What can hang from each mark:
vuzaf: geleme simive vibun
fedis: fupe geleme
simive: vibun vuzaf
vibun: geleme simive vuzaf
geleme: fedis simive vibun vuzaf
fupe: fedis

Every row comes from one small tree of marks. The marks that hang from a mark follow it in brackets, in alphabetical order. Every link used is in the known rows. Which tree was each row made from?
(in the rows, 128 means zero)
Known rows:
vuzaf(simive): [131 164 111 134 122 126 133 138 135 124 118 109 133 114 133 146 126 150
 127 106 125 124]
vuzaf(simive vibun(geleme(fedis(fupe)))): [132 169  92 153  69  76 143 150 105 138 117  99 164  79 157 102 121 252
 145 114 119  71]
fedis(fupe): [131 133 136 115 117 113 121 128 129 136 128 114 126 135 132 102 127 160
 134 136 127  90]
fedis(fupe geleme(simive(vibun))): [110 167  91 132 107 116 121 147 115 141 114 111 126 105 152  67 116 194
 129 107 112  96]
vuzaf(geleme): [135 134 126 147 163 147 135 128 131 128 125 128 138 109 112 110 105 115
 129 142 113 116]
fupe(fedis): [151 128 131 147 106 133 124 131 136 131 127 142 137 122 129 107 132 160
 128 122 132 121]
fedis(fupe geleme(vibun)): [109 148 119 128  93 102 130 138 115 145 129 126 157 120 147  95 127 177
 145 135  98  75]
simive(vibun(vuzaf(geleme(fedis(fupe))))): [139 139  95 144 118 119 129 148 121 141 123 117 139  78 143  44 107 177
 126 112 114  59]
geleme(fedis simive(vibun) vuzaf): [ 98 166  80 140 116 159 126 147 158 116 128 131 128  87 139  95 145 154
 136  95 137 131]
vuzaf(simive(vibun)): [123 151  93 148 104 124 120 147 131 123 107 107 131  92 141 124 126 149
 119  80 116 121]
vuzaf(geleme vibun): [131 114 103 165 175 112 135 128 123 120 115 134 160  87 127 115 107 140
 133 129 112 103]
vibun(geleme(fedis(fupe) vuzaf) simive): [130 186 111 112  56 156 129 166 147 142 154  93 134 114 131  94 127 208
 144 138 135 110]
geleme(fedis(fupe) simive(vuzaf(vibun))): [117 155  65 135 124 103 133 128 128 130 113 121 147  85 172  81 125 194
 147 117 133  79]
geleme(fedis(fupe) simive vibun): [109 170 104 143  69 123 135 133 140 131 122 125 156  96 165  98 169 215
 143 142 127  90]
vibun(geleme(fedis vuzaf(simive))): [119 195 102 140  96 151 146 156 141 130 141 106 141  97 131 124 116 183
 146 115 126 116]
vibun(geleme vuzaf(simive)): [135 187 108 164 121 142 145 150 106 141 132  91 137  94 171 124  95 191
 114 120 112 105]
fedis(fupe geleme(simive vuzaf)): [ 99 195 106 114 146 145 131 146 145 135 137 110 127 128 137  86 112 179
 144 132 124  91]
fedis(geleme(vibun vuzaf)): [ 91 157 107 137 131 145 135 143 140 129 142 140 154 115 138 120 125 124
 150 123 102 111]
geleme(vibun): [114 126 123 152 109 133 129 127 132 125 126 137 153 110 150 133 150 135
 133 133 114 124]
fupe(fedis(geleme(simive(vibun)))): [130 164  86 164 102 134 122 149 119 138 113 137 136  92 148  71 122 193
 124  92 117 127]
vuzaf(simive vibun(geleme)): [127 158  96 174 119 107 140 144 104 127 117 103 160  82 160 137 109 203
 130 111 112 111]

Which tree is each row?
[120 169  78 125 123 146 139 126 137 130 123 129 127 101 152 104 125 140
 137 123 134 123]
geleme(fedis simive(vuzaf))
[ 81 189  91 150 142 162 138 142 149 125 135 135 152 103 156 116 134 154
 141 130 108 121]
fedis(geleme(simive vibun vuzaf))
[127 188  98 161 103 147 152 144 104 143 138 113 136  89 175  92 121 221
 118 142 129 116]
vibun(geleme(fedis simive) vuzaf)
[137 190  99 155  85 127 153 154 104 143 133 101 145  87 166 114 109 213
 124 115 120 103]
vibun(geleme(fedis) vuzaf(simive))
[113 176 102 119  56 149 123 158 171 129 144 114 155 105 141 112 163 182
 146 128 131 111]
geleme(fedis(fupe) vibun(simive) vuzaf)
[131 173  94 147  42 108 131 160 108 143 120  93 138  80 146  78 121 230
 138 101 118  82]
vuzaf(simive(vibun(geleme(fedis(fupe)))))
[113 156 111 157 112 148 129 147 148 133 140 153 164 108 137  96 128 155
 150 116 107 111]
fupe(fedis(geleme(vibun vuzaf)))
[110 169  80 135  97 138 126 159 160 117 124 117 137  87 128 111 133 148
 140  71 130 120]
geleme(fedis vuzaf(simive(vibun)))
[ 94 193  92 144 125 144 140 154 149 126 130 120 160 101 145 136 122 146
 146 103  99 112]
fedis(geleme(vibun vuzaf(simive)))
[120 147  88 180 184 131 140 128 129 116 107 126 155  76 146 113 115 163
 124 133 116 121]
vuzaf(geleme(simive) vibun)
[126 182 102 125  67 170 135 165 145 135 153 108 136 109 126 117 128 175
 137 132 132 147]
vibun(geleme(fedis vuzaf) simive)
[137 186  97 149 140 138 146 139 131 140 126 109 139  88 154  66 115 208
 126 143 126  68]
vibun(vuzaf(geleme(fedis(fupe) simive)))
[ 93 176  87 135 161 114 131 147 138 128 126 117 149 106 155  88 112 202
 146 116 121  82]
fedis(fupe geleme(simive vuzaf(vibun)))
[ 90 180  80 140 142 158 126 151 141 126 129 125 127 102 142  90 112 144
 133  96 114 128]
fedis(geleme(simive(vibun) vuzaf))
[ 93 184 100 138 100 150 133 137 170 124 137 127 151  96 159  97 165 195
 151 138 131  86]
geleme(fedis(fupe) simive vibun vuzaf)
[122 146 112 136  78 106 135 139 123 141 136 128 158  99 174  88 149 198
 135 132 121  65]
geleme(fedis(fupe) vibun(vuzaf))
[125 168 100 178 134 149 141 137 140 121 113 116 167  78 141 135 124 143
 131 128  97 107]
vuzaf(geleme(vibun) simive)
[119 188 108 110  98 126 134 152 164 127 133 103 136 113 128 111 133 181
 150 105 137  82]
geleme(fedis(fupe) vuzaf(simive))
[136 160  79 157 103 129 136 153 134 124 107 116 149  65 119 101 116 154
 130  88 110 109]
vuzaf(geleme(fedis) simive(vibun))
[148 182 108 126  45 133 136 165 112 156 146  88 136 104 162  81 121 239
 121 139 130  99]
vibun(geleme(fedis(fupe)) simive vuzaf)
[134 147  97 160  90 124 129 153 109 132 128 104 153  92 155 130 120 196
 121 126 118 144]
vuzaf(vibun(geleme simive))
[137 124  98 144 123  85 137 136 127 130 115 128 166  85 126  78 118 189
 148 131 119  66]
vuzaf(geleme(fedis(fupe)) vibun)
[ 99 160  80 146 138 129 138 139 156 110 128 139 152  88 151 117 147 181
 142 109 142 122]
geleme(fedis simive vuzaf(vibun))
